Each row was made from one walk, in order. Every step used is in the known rows, and no mark comes twice. Write each row's walk.
In the rows, zero is written as 128.
Known rows
libag > defo > gumi > pemu > nelo > bisazov: [172 103 159 123 176 114  93 121 119 134 121 116 196 120  99 127 154 139
 106 143 115 153 136  97 121 121 129 148 134 157 107 162  90 148 137 155
 176 108 123 141 153 130 125 145 144 100 133]
dakamo > mizita: [105 120 141 118 128 124 137 129 140 128 142 135 115 134 108 136 113 120
 136 131 129 119 133 107 130 119 131 144 124 132 144 131 127 124 133 123
 128 129 130 119 118 118 129 142 114 130 127]
mizita > libag > defo > gumi > pemu > luginof: [161  38 156 129 166 123  82 130 121 128 118 148 179 137  70 123 143 129
 112 140 121 173 128 145 138 125 126 130 144 149 118 138 110 117 120 144
 172 102 107 147 173 106 130 146 113 147 155]
bisazov > luginof > sanamon: [148  84 121 125 106 133 165 126 112 123 111 125 122 115 146 140 140 101
 137 134 131 124 133 106 135 137 118 123 137 138 112 131 149 130  85 120
 147 131 123 122 131  96 115 124 147 150 119]
gumi > defo: [120 110 137 142 167 125 109 132 131 129 115 147 155 114 105 134 130 123
 132 126 119 139 131 123 127 139 127 136 138 126 129 124 139 133 121 120
 123 127 129 137 147 125 142 128 116 109 121]
pemu > luginof > sanamon > libag > defo > gumi: [124  56 128 151 155 130 172 127 123 117 142 154 185 127 100 131 184 126
 118 148 115 177 129 141 123 150 116 109 129 175 108 155 151 126  74 147
 173 109 132 145 163 107 117 137 124 179 132]
mizita > libag > defo: [136  79 138 132 142 124 100 133 128 131 131 136 140 122  87 112 139 118
 117 129 134 137 110 140 146 106 137 125 136 155 126 121 119 104 115 132
 136 114 117 148 146 126 126 139 129 121 137]
nelo > bisazov > luginof: [145 137 137 125  83 137 114 129 133 120 115 117 142 107 164 148 137 117
 145 138 137 131 132 133 136 132 127 129 129 130 106 104  99 133 116 123
 152 127 134 127 106 138 103 132 149 134 118]
pemu > luginof > sanamon > libag: [136  76 121 134 123 135 173 133 144 110 140 150 144 136 142 136 160 117
 126 145 129 161 127 155 124 143 118 106 137 159 126 130 139 117  80 131
 151 118 129 130 153 105 122 126 133 189 118]
nelo > pemu > libag > defo > gumi: [119  52 144 161 153 135  94 125 102 140 139 145 151 151  98 114 147 134
 119 121 123 171 137 111 132 133 131 109 122 156 105 199 149 136 131 153
 163 104 119 140 132  68 101 152 123 127 146]
nelo > pemu > luginof > sanamon > libag: [150  51 131 144 123 137 144 128 145 111 146 129 148 159 159 136 163 108
 130 135 130 166 125 137 122 134 125  97 131 174 103 164 129 133  80 132
 151 113 119 121 148  75 108 131 143 186 121]
bisazov > luginof: [142 117 127 123  95 137 122 127 116 128 113 132 128 114 138 135 132 109
 144 131 135 124 140 127 135 134 123 133 134 133 110 115 134 130 121 121
 136 130 124 127 121  93 120 127 131 133 127]
mizita > libag > pemu > nelo: [182  83 137 104 142 116  82 136 143 131 131 122 134 137  85 104 138 130
  94 133 130 119 132 133 150  98 138 128 134 159 134 148  92 116 117 131
 157 117  88 144 143 117 126 136 141 126 137]
defo > gumi: [105 133 130 138 135 127 128 123 127 124 117 119 144 127 101 131 131 150
 122 133 117 137 134 121 127 144 118 122 123 120 119 145 139 139 132 136
 153 128 127 135 123 148 119 135 124 134 133]
dakamo > mizita > libag: [100  97 147 114 119 125 117 135 160 121 131 131 103 138  87 129 106 126
 128 131 137 119 119 124 151 105 134 132 134 131 144 117 122 105 136 120
 138 126 117 131 124 132 120 148 119 144 129]
pemu > gumi: [130 123 131 142 134 131 145 128 110 129 133 138 125 120 128 130 119 145
 116 135 120 151 146 137 141 135 125 124 136 131 145 121 150 123 136 136
 130 127 128 119 139 142 134 139 124 115 140]
sanamon > luginof > pemu > libag: [138  83 112 125 105 139 138 135 146 127 131 177 112 144 151 129 140 121
 116 118 136 134 149 140 134 143 119 105 150 113 138 119 161 135  83 104
 154 113 112 134 121  71 106 129 120 147 135]
gumi > pemu: [162 118 139 113 147 121 110 124 119 130 116 131 137 142 127 135 117 118
 130 128 127 127 133 107 122 130 127 141 138 132 129 139 121 145 132 129
 137 119 120 126 144  90 138 127 129 114 136]
defo > gumi > pemu > libag > mizita > dakamo: [136  85 165 120 145 113 111 137 109 130 135 153  99 129 116 112 116 161
 122 132 116 131 137 118 130 131 123 136 115 124 127 152 151 147 149 161
 153 103 139 142 131 129 108 146 110 138 158]
pemu > libag: [119  97 126 136 122 142 127 134 124 134 132 154 113 138 126 117 123 131
 124 124 135 146 138 143 138 130 129 115 134 123 139 140 141 115 133 137
 138 120 127 133 127 100 120 139 124 142 134]
mizita > libag: [125 110 133 125 120 128 103 134 151 121 118 126 118 129 105 120 122 133
 120 130 135 127 114 146 146 114 131 116 141 130 132 117 121 111 128 124
 136 123 114 139 130 152 118 135 134 138 132]
defo > gumi > pemu > libag > mizita: [144  76 153 132 134 130 117 127 108 134 126 157 123 130 118 121 117 144
 116 127 119 137 138 121 122 147 122 133 124 122 141 167 169 148 150 155
 168 101 128 123 133 103 120 149 111 131 159]
bisazov > luginof > pemu: [158 117 115 122  96 131 133 131 126 118 113 146 119 121 147 135 133 100
 138 126 125 112 141 112 135 130 117 120 133 128 117 115 146 134  92 104
 144 122 108 132 110  59 122 122 126 133 124]
defo > gumi > pemu: [140 120 140 123 155 121 111 119 116 124 105 124 153 137 102 141 122 142
 125 133 117 133 139 101 120 146 117 135 135 124 118 155 134 155 132 137
 159 120 121 130 141 114 131 135 124 120 145]
dakamo > mizita > libag > sanamon: [121  80 153 110 126 116 130 131 150 133 142 139 119 133  93 127 119 113
 136 131 137  99 116  93 152  88 134 140 124 144 146 115 111 112 119 123
 147 113 129 125 149 108 108 143 117 140 131]
sanamon > luginof: [131 117 124 119 116 133 127 126 144 130 127 140 141 128 146 135 142 125
 130 127 139 128 140 140 126 144 125 128 143 121 119 114 139 143 108 113
 139 129 128 123 132 143 111 125 128 135 131]
luginof > sanamon > libag > defo > gumi > pemu: [148  73 135 134 181 118 151 117 106 117 117 142 181 139  92 141 160 123
 123 141 115 144 127  94 117 151 117 118 138 181 113 174 161 152  77 142
 179 106 132 146 166  72 123 135 138 133 137]
luginof > sanamon > libag: [123 109 118 132 128 131 177 127 138 113 129 137 135 135 137 136 151 120
 127 137 128 128 121 126 125 139 120 106 134 158 128 141 153 130  81 126
 143 123 136 134 138 112 116 127 143 156 115]
bisazov > nelo > pemu: [150  90 148 136 133 141  88 119 119 133 131 122 122 142 120 118 118  78
 128 129 123 122 136  90 133 113 135 130 116 153 100 160 108 148 118 125
 111 127 110 112 117 124 114 135 140 128 121]
gumi > pemu > libag: [154  84 139 122 140 135 106 132 115 134 118 155 122 148 122 128 112 124
 125 125 135 145 144 121 130 132 127 127 146 128 140 146 134 132 134 139
 145 112 122 132 146  63 132 137 128 128 143]

Which walk is each row?
[140 100 127 153 176 121 140 136 119 121 120 173 139 111 118 132 121 129
 112 128 100 147 149 117 143 139 118 122 146 123 154 115 177 128 105 112
 131 121 113 135 147  99 152 134 108  93 130] | luginof > pemu > gumi > defo
[189 124 146 110 138 113 106 132 134 129 146 112 156 126 130 122 149 134
 103 140 124 127 137 121 133 109 139 137 121 156 124 141  65 139 118 137
 166 118 111 137 124 143 120 132 154 117 126] | libag > pemu > nelo > bisazov
[191  48 144 116 128 127 163 129 125 112 150 161 139 131 162 133 154 108
 125 142 123 143 119 135 110 139 121 129 131 167 134 141 152 140  94 140
 155 100 131 115 158  91 130 131 126 170 138] | gumi > pemu > luginof > sanamon > libag > mizita
[124  99 138 157 179 127 126 132 109 130 122 159 151 104 111 134 120 137
 122 132 111 159 148 130 141 144 124 132 145 131 147 117 164 128 129 129
 124 127 130 130 157 135 148 140 111  97 133] | pemu > gumi > defo
[184 104 129 114  99 128 151 128 127 104 131 124 152 124 160 154 164 102
 134 150 134 121 135 120 135 141 125 111 129 182 106 129 107 150  49 120
 194 119 124 142 115  91  92 127 169 159 119] | nelo > bisazov > luginof > sanamon > libag > pemu
[158  47 156 144 111 151  98 126 113 141 154 156  94 135 135  98 113  82
 121 121 124 126 136 106 133 118 140 130 107 153 119 177 138 141 138 143
 118 110 118 104 106 115 101 149 123 136 138] | bisazov > nelo > pemu > libag > mizita
[161 130 143 118  90 134 110 129 144 127 116 113 151 104 153 131 148 118
 131 140 137 137 140 124 137 118 127 138 133 140 100 119  83 127 126 133
 149 125 122 125 116 130 109 135 153 130 112] | pemu > nelo > bisazov > luginof
[151  77 144 133 169 130 108 125 116 123 131 163 198 137  89 134 165 124
 131 145 118 175 143 140 116 150 119 131 139 172 109 149 127 136 110 148
 172 100 126 146 169  69 132 140 110 146 149] | sanamon > libag > defo > gumi > pemu > luginof
[160  78 164 109 137 113 111 141 110 135 145 161  84 132 145 109 112 139
 127 127 125 123 132 124 133 118 133 142 121 135 135 135 135 135 142 151
 131 104 140 136 134 108 119 139 114 129 151] | gumi > pemu > libag > mizita > dakamo
[129  60 119 143 139 133 133 130 122 133 133 187 152 134 110 123 158 129
 111 123 123 149 154 130 134 154 117 107 144 128 123 146 180 139  82 119
 177 104 116 149 133  77  99 140 109 134 147] | sanamon > luginof > pemu > libag > defo > gumi
[152 106 131 128  87 133 159 127 124 115 114 113 135 110 173 153 144 111
 137 142 134 134 124 117 137 132 122 120 131 137 108 115 112 136  85 123
 165 129 134 123 115 135  98 128 165 152 110] | nelo > bisazov > luginof > sanamon
[179  82 136 115 138 122 115 134 114 128 155 141 147 138 121 125 145 119
 115 138 123 146 144 148 132 126 132 131 118 149 131 129  93 127 104 129
 157 118 106 133 144  90 133 126 120 157 144] | libag > pemu > luginof
[169  89 138 123 142 121 108 136 113 124 137 136 124 131  94 123 120 142
  97 137 124 138 142 146 163 115 133 116 137 151 152 121 128 119 113 129
 162 119  97 140 142 127 127 144 132 119 156] | mizita > libag > pemu > gumi
[139  59 158 128 182 113 103 140 122 124 139 162 133 123  59 134 106 128
 109 138 116 139 150 120 165 118 136 140 142 154 168 123 138 115 118 118
 160 119 101 139 154 113 139 158 104 106 146] | dakamo > mizita > libag > pemu > gumi > defo
[205 116 145 104 105 123  96 131 127 129 130 116 156 113 146 130 153 112
 119 143 131 127 149 114 140 116 134 141 126 160 107 133  69 139 109 131
 175 119 106 135 118 106 109 132 156 127 125] | libag > pemu > nelo > bisazov > luginof
[192  48 129 118 144 118 160 132 107 122 151 137 140 139 135 130 152 113
 104 140 119 147 137 134 134 130 127 122 124 154 133 142 114 128  69 128
 168 120 105 130 154  91 128 123 136 172 137] | libag > pemu > luginof > sanamon
[157  44 143 134 116 137 111 123 130 148 149 153 144 155 170 124 150 112
 138 114 149 136 143 104 133 125 132 119 134 146 111 150 130 151  95 124
 160 101 126 113 148  54  77 134 131 146 139] | nelo > pemu > libag > sanamon > luginof
[185 100 130 127 106 131 170 129 106 105 135 136 150 119 168 155 156 120
 124 158 127 143 150 129 149 145 121 107 134 183 124 121 125 145  56 127
 194 117 123 134 124 100  97 139 165 145 128] | nelo > bisazov > luginof > sanamon > libag > pemu > gumi
[149 114 113 118 114 127 138 129 151 119 129 151 129 134 160 138 144 117
 121 122 128 114 139 127 124 142 120 118 143 116 127 110 152 146  79  94
 144 121 112 129 120 107 113 119 124 131 130] | sanamon > luginof > pemu
[140  80 147 164 175 129  98 128 112 128 129 141 152 130 128 137 122 132
 125 124 113 166 145 112 138 135 130 124 139 143 126 152 157 143 132 132
 129 120 117 120 149 107 133 144 121  92 135] | nelo > pemu > gumi > defo
[174  84 145 112 144 128 110 130 121 128 130 142 148 140 137 133 127 115
 128 135 125 157 138 138 122 131 127 139 139 133 126 127 104 130 128 133
 142 114 117 122 161  85 147 127 117 147 140] | gumi > pemu > luginof
[167  37 142 140 110 135 154 130 143 113 166 139 134 142 178 123 166 109
 128 134 125 149 113 137 114 133 128 107 113 175 112 169 154 136  96 140
 150 103 126 108 134  98 103 135 133 179 134] | nelo > pemu > luginof > sanamon > libag > mizita
[143  59 148 146 127 153  91 125 114 139 135 148 108 152 114 108 113  82
 123 124 131 143 145 105 141 118 136 116 122 150 106 172 120 137 126 133
 120 118 111 117 116  91 106 145 134 143 125] | bisazov > nelo > pemu > libag
[156  54 145 118 141 130 123 119 114 145 119 167 165 145 126 139 142 136
 130 127 136 132 158  93 129 151 115 135 148 126 122 147 144 165 100 132
 192 101 132 127 171  68  92 135 119 145 151] | defo > gumi > pemu > libag > sanamon > luginof
[144  86 150 100 137 113 103 136 141 124 142 134 110 145  75 126 112 118
 117 133 133 107 129 116 154 102 140 133 125 151 151 129 106 120 116 118
 161 121 101 139 123 110 118 147 120 136 144] | dakamo > mizita > libag > pemu
[186  96 159 119 144 123  84 120 111 132 106 122 196 106 113 134 158 122
 124 146 123 151 147  94 127 126 124 152 137 161  89 151  94 148 123 148
 187 108 119 138 146  97 116 144 146 105 132] | libag > defo > gumi > pemu > nelo > bisazov > luginof
[168   4 150 131 173 119 127 128 115 123 118 143 173 135  82 129 149 125
 103 144 118 173 120 132 140 129 121 120 146 157 117 152 125 120  91 142
 186 104 105 148 185 102 127 142 130 162 149] | mizita > libag > defo > gumi > pemu > luginof > sanamon
[134  36 152 162 156 147  82 119  91 144 136 157 143 142  70 103 134  93
 117 128 116 158 152  94 141 127 133 119 117 167  93 195 134 143 120 149
 144 108 114 132 129  96 101 156 125 130 136] | bisazov > nelo > pemu > libag > defo > gumi
[176 110 117 117 103 129 127 131 137 126 110 143 124 114 134 119 144  99
 123 129 122 116 149 105 134 116 119 129 137 138 113 137 135 127 102 113
 139 120  95 128 121  54 128 125 130 127 117] | bisazov > luginof > pemu > nelo
[113  70 150 120 146 119 113 134 138 132 144 146 125 128  69 117 125 111
 125 131 134 126 117 119 149  94 141 138 131 158 140 126 119  99 126 127
 137 116 121 142 137 115 123 153 112 126 135] | dakamo > mizita > libag > defo
[166 127 128 136  88 132 146 134 118 110 117 139 125 106 178 146 130 124
 127 141 119 141 151 126 149 129 118 114 138 127 128  97 134 133  95 113
 160 119 121 126 104 114 112 137 141 119 126] | nelo > bisazov > luginof > pemu > gumi
[152  56 117 132 129 136 132 135 124 136 147 192 135 133 135 118 156 107
 116 118 134 142 147 134 134 135 126 113 148 137 133 129 163 128  76 111
 154 103 118 145 136  54 108 133 116 130 140] | sanamon > luginof > pemu > libag > defo
[148  61 129 130 129 130 170 131 126 122 140 137 135 131 146 132 147 120
 118 138 125 160 125 142 129 133 121 118 132 135 127 130 129 115  92 129
 145 125 123 122 155 119 128 125 135 179 123] | pemu > luginof > sanamon
